Each row comes from the steps of one path. Every step used is in the known rows, and no mark comes twice. Write the path behind each row, first mark first.
Known rows
barab gora fopul kosim: [-0.66 -1.28 -1.23  1.01  3.41 -0.05 -1.78  0.26 -1.78  1.79  2.87  2.14
 -1.52  0.38 -2.90  1.86 -0.46 -2.14 -0.16  2.62  2.56  0.32 -0.29 -1.88
  1.30 -3.38]
nuvotad saboz puni birib kosim: [-1.70  2.37 -1.35  1.48 -1.82 -0.90  1.74  1.66 -0.51 -1.92 -1.31 -0.94
  0.51 -1.10  1.98 -0.45  0.36  1.25  2.60  1.30 -0.93 -0.87  0.66  0.78
  0.27  2.68]
barab kosim birib: [ 0.46 -1.71  0.14 -0.22  0.08  0.10 -1.43  0.04 -0.54  2.07  0.60 -3.36
  0.25  0.95 -0.82 -1.72 -0.83 -1.13 -0.74 -0.39  1.64  1.20 -0.12 -1.37
 -1.17 -0.35]
gabef kosim birib puni saboz nuvotad: [ 2.26  2.42 -0.05  0.05 -3.23 -0.57  2.95 -0.66 -0.64 -0.33  1.12  0.97
  1.85  2.02 -0.20 -0.15  1.62  2.49 -0.93  0.26  0.45 -0.63 -0.42  1.60
 -0.04  0.52]
fopul kosim barab gora: [ 1.89 -1.03 -0.59  0.48  1.75 -0.29 -3.98 -1.33  0.50  1.07  2.73  0.35
 -1.04  0.59 -1.24  0.16 -3.03 -3.45  0.74  0.61  1.38  0.90  0.06 -0.81
 -0.31 -2.69]
barab kosim: [ 0.82  0.72 -0.53 -0.62 -0.41  0.48 -3.67  0.05 -1.75  1.29  1.79 -2.63
  0.73 -0.86 -0.41 -0.25 -3.34 -0.56  0.16 -0.61  2.36  0.58  0.92 -1.55
  0.48 -2.17]
nuvotad saboz puni birib: [-0.27  1.03 -1.14  2.13 -0.79 -0.63  2.95  1.62  0.90 -2.01 -0.83 -0.74
 -1.02 -1.41  2.75 -0.29 -3.10  1.62  1.92  2.59 -1.80 -0.72  1.86 -0.10
 -0.06  1.11]
barab kosim birib puni: [ 0.45  0.66  0.23 -0.15 -3.99 -0.55 -0.58 -0.32  0.97  2.49  0.58 -1.31
 -0.38 -0.89 -0.25 -1.85 -0.67  0.59 -2.72 -0.87 -0.79  0.19  1.15 -0.94
 -0.40  1.63]
fopul kosim: [-0.11  0.18 -3.08 -0.72  4.31 -1.38 -1.50 -2.37 -3.47  0.49  1.61  1.27
 -1.29  0.30 -3.35  1.58  1.00  0.22 -0.13  1.52  0.78  0.75 -0.46 -1.04
  0.62 -4.02]
keva kosim gabef: [ 0.07 -0.91  0.27 -0.25  1.70 -0.31 -1.05 -1.22 -0.47 -0.96 -0.81  0.49
  1.73 -1.48  1.28  0.19  1.17  0.80  0.13 -2.89 -1.05  1.75 -2.71  0.08
  0.24  0.92]
birib puni saboz kosim gabef: [ 0.98  1.10 -0.04 -1.98 -1.30 -0.17  0.26 -1.76 -0.09 -0.10  0.63  2.44
  0.58 -0.53 -0.78  0.86  0.84  1.23 -2.69 -1.39 -0.34 -1.36 -1.18  0.04
 -2.37  0.03]
keva kosim birib puni: [-0.27 -0.53  0.72  0.09 -2.22 -1.03  0.32 -0.36  0.72  1.36 -0.46 -0.63
 -0.66 -0.45  0.46 -2.05  1.76  1.05 -1.47 -0.91 -1.67  1.26  0.30 -0.48
 -0.01  2.45]
gora fopul: [-2.34 -1.70  2.17  0.46  2.85  2.35 -1.54  1.85  0.32  1.11 -0.10  0.50
 -0.20 -0.82  0.15 -0.22 -1.06 -0.90 -0.60  0.57  1.65  0.13 -1.08 -1.44
  2.74 -0.10]
gabef kosim: [-0.54 -1.40 -2.36 -1.08  2.89 -0.01 -1.35 -0.97 -3.78 -0.72  0.88  0.09
  0.57  0.33 -2.21  1.19  1.82 -0.24  2.46  1.47  0.67  0.35 -1.59 -1.17
  0.41 -1.63]
gora fopul kosim barab tepop: [-0.02 -1.17  0.00  0.64  2.90  0.74 -4.28 -1.52 -0.28  1.90 -1.04  0.73
 -1.51  1.98 -0.39  0.86 -1.42 -2.73  1.04  0.96  2.47  1.20  2.46 -0.74
  0.06 -3.76]
puni birib kosim: [-1.39  2.32 -1.61 -0.43 -2.22 -0.19 -1.86  1.54 -1.38 -0.78 -0.37 -0.68
  0.37 -2.13  1.38 -0.25  1.40  0.54  3.73  1.07 -0.24  0.32 -0.49  0.75
  1.54  2.51]
gabef kosim saboz: [-0.92 -2.66 -1.36 -2.33  2.19  0.47 -0.08  0.31 -0.89 -1.50 -0.14 -0.04
  1.23 -0.88 -1.25  2.38  2.53 -0.43  2.18 -2.68 -1.77  0.95 -1.28  1.24
  1.83 -1.11]
kosim birib puni saboz: [ 0.41 -0.24  0.97 -1.48 -4.52 -0.62 -0.30  0.17  1.92  2.19  0.05  0.31
  1.04  1.17 -0.19 -0.87  0.90 -0.63 -2.31  2.30 -0.89  0.83 -0.77  0.38
 -1.35  2.39]
puni saboz nuvotad: [ 2.47  2.32  0.26 -0.18 -0.95 -0.20  1.72 -0.77 -0.78 -1.05  0.96  0.06
  2.04  1.75  0.37 -0.13 -0.22  2.54 -0.25 -0.32  1.06  0.30 -0.63  2.03
  1.65 -1.19]
gabef kosim saboz nuvotad: [ 1.52  0.99 -1.07 -0.49  1.32  0.16  2.92 -0.56 -1.65 -2.67  0.66  0.13
  1.77  0.27 -0.31  1.46  1.74  2.95  1.45 -3.93 -0.46 -0.11 -0.46  2.55
  2.90 -1.92]
puni saboz: [ 0.40 -0.65  0.43 -1.89 -1.03 -0.09 -1.81  0.05  0.33  0.88  0.29 -0.20
  1.63  1.30 -0.30  0.10 -0.21 -1.08 -0.31  2.44  0.44  1.46 -1.54  0.45
  0.05 -0.08]
gora fopul kosim: [-1.80 -0.53 -1.26  0.15  4.61  0.30 -1.24 -0.43 -2.63  1.27  1.52  2.66
 -1.54  0.24 -3.08  1.87  1.07 -0.86 -0.61  2.44  2.09 -0.31 -0.71 -1.95
  0.73 -3.03]
fopul kosim saboz puni birib: [ 0.02  0.51 -1.29  1.63 -1.08 -0.80  1.92  1.50  0.49 -1.27 -1.28 -0.19
 -1.93 -2.01  1.76  1.11 -0.86  0.42  1.99  2.31 -1.78 -0.15  1.65  0.12
 -0.07  0.53]
fopul kosim saboz puni: [-0.13 -1.22 -0.11  2.42  2.91 -1.65  4.02 -1.09  0.18 -1.38 -2.53 -1.26
 -1.04  0.61 -0.59  0.89 -0.12  0.32 -1.96 -0.71 -1.42 -0.07  1.36  0.14
  0.05 -1.95]
keva kosim birib puni saboz: [ 0.18 -0.62  1.31 -1.21 -4.27 -0.80 -0.34  0.49  1.44  1.84 -0.09  0.45
  1.10  1.42  0.19 -0.85  1.89 -0.69 -1.44  2.33 -0.67  1.14 -0.82  0.25
 -1.77  2.70]
gabef kosim birib puni saboz: [ 0.25 -0.48  0.34 -1.53 -4.37 -0.64 -0.15  0.16  0.97  2.03  0.34  0.86
  1.20  1.48 -0.90 -0.22  1.93 -0.97 -1.50  3.02 -0.59  0.33 -1.07  0.01
 -2.08  2.31]
barab tepop: [ 1.21 -2.01 -0.72  0.72  1.05 -0.54 -3.34 -0.95 -0.42  1.41 -0.88 -2.88
 -0.40  1.13  0.79 -0.21 -2.75 -0.80  1.59 -0.38  1.31  3.85  2.76  0.67
  4.05 -3.92]
puni saboz kosim barab gora fopul: [-0.77 -1.97  3.15  0.65  0.99  2.57 -2.71  2.28  1.71  1.73  1.79  1.86
 -0.78  0.89 -0.13  0.08 -2.26 -3.94 -0.27  1.86  3.32 -0.98 -0.30 -1.71
 -0.53 -0.27]

Write each row's path
[ 0.25  0.35  0.14 -0.81 -1.93 -0.79  0.93 -1.09  0.18  1.42  0.40 -0.01
 -1.86 -0.14 -1.12 -1.71  1.12  1.61 -2.83 -0.81 -0.93 -0.56  1.31 -0.67
 -0.85  0.81]
saboz kosim birib puni
[ 0.34 -2.11  0.46 -1.63  1.24 -0.30  0.75 -0.53 -1.21  1.02  0.44 -0.80
 -1.05  3.02 -2.16 -1.17  2.17 -0.33 -1.09  1.27  1.64  0.02 -0.38 -0.67
 -3.06 -0.75]
puni saboz kosim birib
[-1.80  2.56  0.35  0.00  0.80  0.91 -0.67 -0.37  0.92 -1.73 -2.03  1.28
  0.01 -0.24  1.68 -0.78  0.10 -0.47  1.64  0.25 -0.76 -2.62 -0.12 -0.07
 -3.50  2.61]
nuvotad saboz puni birib kosim barab
[-0.79 -0.73  0.98  2.45  0.99 -1.24  3.94 -0.04  1.03 -1.91 -3.65 -2.61
  0.16  0.23  1.00 -0.21  0.15  0.44 -1.19 -2.04 -1.70 -0.08  1.03  1.03
  0.83  0.42]
birib kosim saboz puni
[ 1.11  2.76 -0.67 -0.22 -1.21  0.07  2.70  0.63 -0.51 -2.70  0.10 -0.19
  1.69 -0.99  1.51  0.77  1.56  3.35  2.07 -4.14 -0.93 -0.07  0.05  3.53
  3.49  0.09]
puni birib kosim saboz nuvotad
[ 1.47  0.79  0.36 -0.02  1.52 -0.10  2.66 -0.14 -0.91 -2.84  0.05 -0.45
  1.59  0.16  1.29  0.57  1.68  3.30  1.56 -4.93 -0.57  1.14 -0.12  2.89
  3.34 -1.30]
keva kosim saboz nuvotad
[-0.42 -0.29  0.98 -0.98 -3.70 -0.29 -0.08  0.67  1.45  2.78  0.55  1.94
  0.44  1.45 -1.16  0.07  1.71 -1.26 -2.68  3.50  0.08 -0.04 -0.86 -0.41
 -1.96  1.95]
gora fopul kosim birib puni saboz
[-0.07 -0.48 -0.10  0.80 -2.39 -0.87  0.29 -0.07  1.12  2.81  1.40  0.87
 -1.52 -0.28 -1.49 -0.77  0.49 -0.46 -2.78  0.72 -0.51  0.26  0.71 -1.12
  0.09  0.96]
barab gora fopul kosim birib puni
[-0.50 -3.13 -1.10 -0.51  2.36 -0.28  0.14 -0.71 -2.01  0.71 -0.02 -1.40
  0.16  1.76 -2.12 -0.73  2.73 -0.96  0.90  1.11  0.47  1.03 -1.89 -1.10
 -1.20  0.11]
gabef kosim birib
[-0.08 -1.60  1.18  2.42  1.99 -0.97  3.85 -0.38  1.47 -1.62 -3.33 -2.61
 -0.39  0.18  0.94 -0.21 -1.25  0.51 -1.80 -1.77 -1.89  0.37  1.26  0.64
  1.07 -0.73]
kosim saboz puni
[ 0.37  0.93 -0.57  2.26 -1.44 -0.60  1.11  1.35  0.36 -0.99 -1.42 -1.30
 -1.85 -1.91  2.63 -0.51 -2.42  0.69  1.95  3.27 -1.04  0.09  1.53 -0.59
  0.24  1.17]
saboz puni birib
[-1.45  2.46  0.28 -1.30  0.37  1.39 -3.54 -0.52  0.18 -0.74 -1.48  1.36
 -0.23 -1.03  1.26 -0.73  0.99 -1.16  2.38  0.36 -0.17 -1.58 -0.94 -0.17
 -2.52  2.47]
puni birib kosim barab
[-0.22 -0.37 -0.60 -0.36 -2.40 -0.75  0.56 -0.84 -0.03  1.53  0.15 -0.01
 -0.49 -0.29 -1.15 -1.13  1.83  0.73 -1.59  0.07 -1.59  0.08 -0.05 -0.78
 -0.43  1.91]
gabef kosim birib puni
[-0.22  0.48 -0.25 -0.86 -1.57 -0.83  2.23 -0.85  0.53  0.71  0.78  0.33
 -1.28  0.18 -1.08 -1.57  0.67  2.25 -2.78 -1.34 -1.48 -1.09  1.52 -0.31
 -1.10  0.83]
nuvotad saboz kosim birib puni
[-1.00 -2.26  2.92  1.28  1.76  2.58 -3.16  2.05  2.23  1.70  1.25  0.86
 -0.49 -0.25  0.49 -0.37 -3.06 -3.66 -0.05  0.71  2.42  0.01 -0.61 -1.61
  1.38 -0.07]
kosim barab gora fopul
[ 0.09  0.26 -0.38  1.57 -1.68 -0.34  1.86  2.00  1.36 -1.44 -1.78 -1.11
 -1.47 -2.34  2.81  0.35 -1.61  0.50  2.08  1.56 -2.09  0.18  1.58  0.43
  0.60  1.44]
kosim saboz puni birib
[-1.75  0.48  0.58 -0.90  5.18  1.77 -3.13 -1.85 -0.66  0.71 -0.18  3.70
 -1.55  0.59 -1.91  0.80  0.77 -2.09 -0.62  1.26  1.48 -2.12 -1.16 -2.08
 -3.10 -1.40]
gora fopul kosim barab
[-0.44  1.93 -0.77  0.89 -2.14 -0.53  0.66 -0.23  0.53 -1.14 -1.73  0.35
  1.49 -2.54  1.93  0.25  0.65  0.98  0.13 -1.24 -1.61 -0.44 -1.75  0.77
 -0.30  3.09]
saboz puni birib kosim gabef
[-0.85 -0.06 -0.23 -1.72  3.89  1.52 -3.24 -2.30 -1.51 -0.67 -0.64  1.88
 -0.12  0.72 -1.29  0.29  1.27 -1.75  1.54  0.56  0.50 -1.62 -1.73 -1.55
 -3.29 -0.40]
gabef kosim barab
[ 1.82  1.30 -0.09 -0.42  1.09  0.20  2.74 -0.64 -0.27 -2.38  0.29 -0.68
  1.49 -0.22  0.71  0.56  0.25  3.42  0.29 -5.00 -0.86  0.55 -0.04  3.09
  3.99 -1.93]
kosim saboz nuvotad
[-1.25  2.33 -0.94  1.56 -2.28 -0.87  0.43  1.40 -0.89 -1.22 -1.72 -1.30
 -0.14 -1.41  1.89 -0.62  0.83  0.64  2.62  1.70 -0.37 -0.35  0.48  0.42
  0.53  2.70]
saboz puni birib kosim
[ 2.19  2.02 -0.12 -0.28 -0.27  0.41  1.84 -0.05 -0.69 -1.71  1.14 -1.18
  1.82 -0.31  0.62  0.78 -0.81  2.80  0.32 -4.94  0.35  0.06  0.73  2.38
  2.95 -2.21]
barab kosim saboz nuvotad
[ 0.70  0.27  0.95 -1.39 -5.47 -0.47 -0.97  0.54  1.65  2.64  0.65 -0.10
  1.25  1.11 -0.25 -0.72  0.18 -1.01 -2.32  2.37 -0.01  0.46 -0.22 -0.12
 -2.02  2.16]
barab kosim birib puni saboz
[-0.56 -0.52  0.02  3.08  3.25 -1.37  5.56 -0.88  0.94 -2.40 -1.94 -2.03
  0.23  1.53  0.84 -1.05 -3.42  2.07 -2.08 -0.41 -1.49 -0.82  1.65 -0.15
  0.05 -1.15]
nuvotad saboz puni
[ 0.39  0.70 -0.41  1.69 -2.70 -0.18  1.15  2.34  1.08 -1.05 -1.17 -1.55
 -1.21 -2.44  2.80  0.50 -2.38  0.10  2.14  1.60 -1.22 -0.17  2.12 -0.08
 -0.12  1.22]
barab kosim saboz puni birib
[-1.52 -1.61  2.83  1.41  1.09  2.46 -3.09  2.32  1.93  1.53  0.98  0.87
 -0.08 -0.20  0.57 -0.39 -2.10 -3.69  0.38  0.60  2.56 -0.31 -0.79 -1.32
  1.22  0.80]
birib kosim barab gora fopul
[ 0.98  0.35 -0.17 -2.09  0.36  0.04 -0.02 -1.73 -0.66 -0.44  0.58  1.94
  0.81 -0.09 -0.94  1.04  0.73  0.86 -1.95 -1.23  0.29 -0.99 -1.68  0.08
 -2.25 -0.76]
puni saboz kosim gabef
[ 0.00 -1.20 -0.09 -2.01 -0.09  0.82 -1.71  1.05  0.49 -0.10  0.54 -1.98
  1.37 -1.74  0.01  1.41 -1.06 -0.69  0.56 -4.16 -0.61  1.13  0.43  1.01
  1.88 -1.55]
barab kosim saboz
[ 0.79  0.38 -0.57 -1.56  2.03  0.09 -0.09 -2.23 -1.25 -0.87  0.43  1.27
  0.06 -1.01 -0.93  0.61  0.25  1.64 -1.74 -2.77 -0.03 -0.86 -1.31 -0.24
 -0.97 -1.49]
saboz kosim gabef
[ 2.38  2.07  0.61  1.18 -3.44 -0.46  2.62  0.22  0.46  0.78  2.26  1.68
  1.07  2.11 -0.39  0.14  0.31  1.26 -1.73  0.84  1.51 -0.54  0.14  1.28
  0.47 -0.07]
barab gora fopul kosim birib puni saboz nuvotad
[-0.49 -2.05 -0.56 -1.26  3.54 -0.30  2.57 -0.77 -1.24 -0.40  0.87 -0.93
 -0.97  2.54 -1.98 -1.27  0.99  1.36 -0.88 -0.92  0.58 -0.67  0.30 -0.47
 -2.14 -1.52]
nuvotad saboz kosim birib
[-1.42  2.52  0.75  0.08  0.36  0.96 -1.96 -0.60  0.51 -1.00 -2.43  0.87
 -0.61 -0.55  1.56 -0.97  0.63 -1.11  1.64  0.75 -0.18 -2.08 -0.25 -0.41
 -3.27  2.64]
saboz puni birib kosim barab
[-1.61 -0.79 -0.30 -2.03  0.47  0.14 -0.28  0.82  0.48 -1.35 -1.24 -1.17
  1.67 -1.49  0.24  1.04  2.45  0.21  1.33 -4.43 -2.11  1.23 -0.98  2.61
  3.10  0.56]
birib kosim saboz
[ 2.32 -0.38  0.97 -0.39 -1.40  0.11 -3.19 -0.56  1.53  1.07  2.73  0.70
 -1.13  1.02 -0.52 -0.51 -2.91 -2.98 -0.11  0.58  1.53 -0.30  1.10 -0.55
 -1.83 -1.28]
birib puni saboz kosim barab gora
[-0.08 -0.06 -1.02  1.52 -1.58 -0.34  1.96  1.99  0.36 -1.73 -1.51 -0.59
 -1.30 -2.04  2.12  0.98 -0.52  0.17  2.88  2.32 -1.83 -0.25  1.30  0.06
 -0.15  1.41]
gabef kosim saboz puni birib
[-1.30 -1.90  2.40  0.89  2.66  2.58 -1.38  2.13  1.76  0.73  2.11  1.76
 -0.68  0.58 -0.04 -0.02 -3.02 -2.69 -0.10  0.29  2.57 -1.46  0.18 -1.58
  0.09 -0.85]
nuvotad saboz kosim barab gora fopul
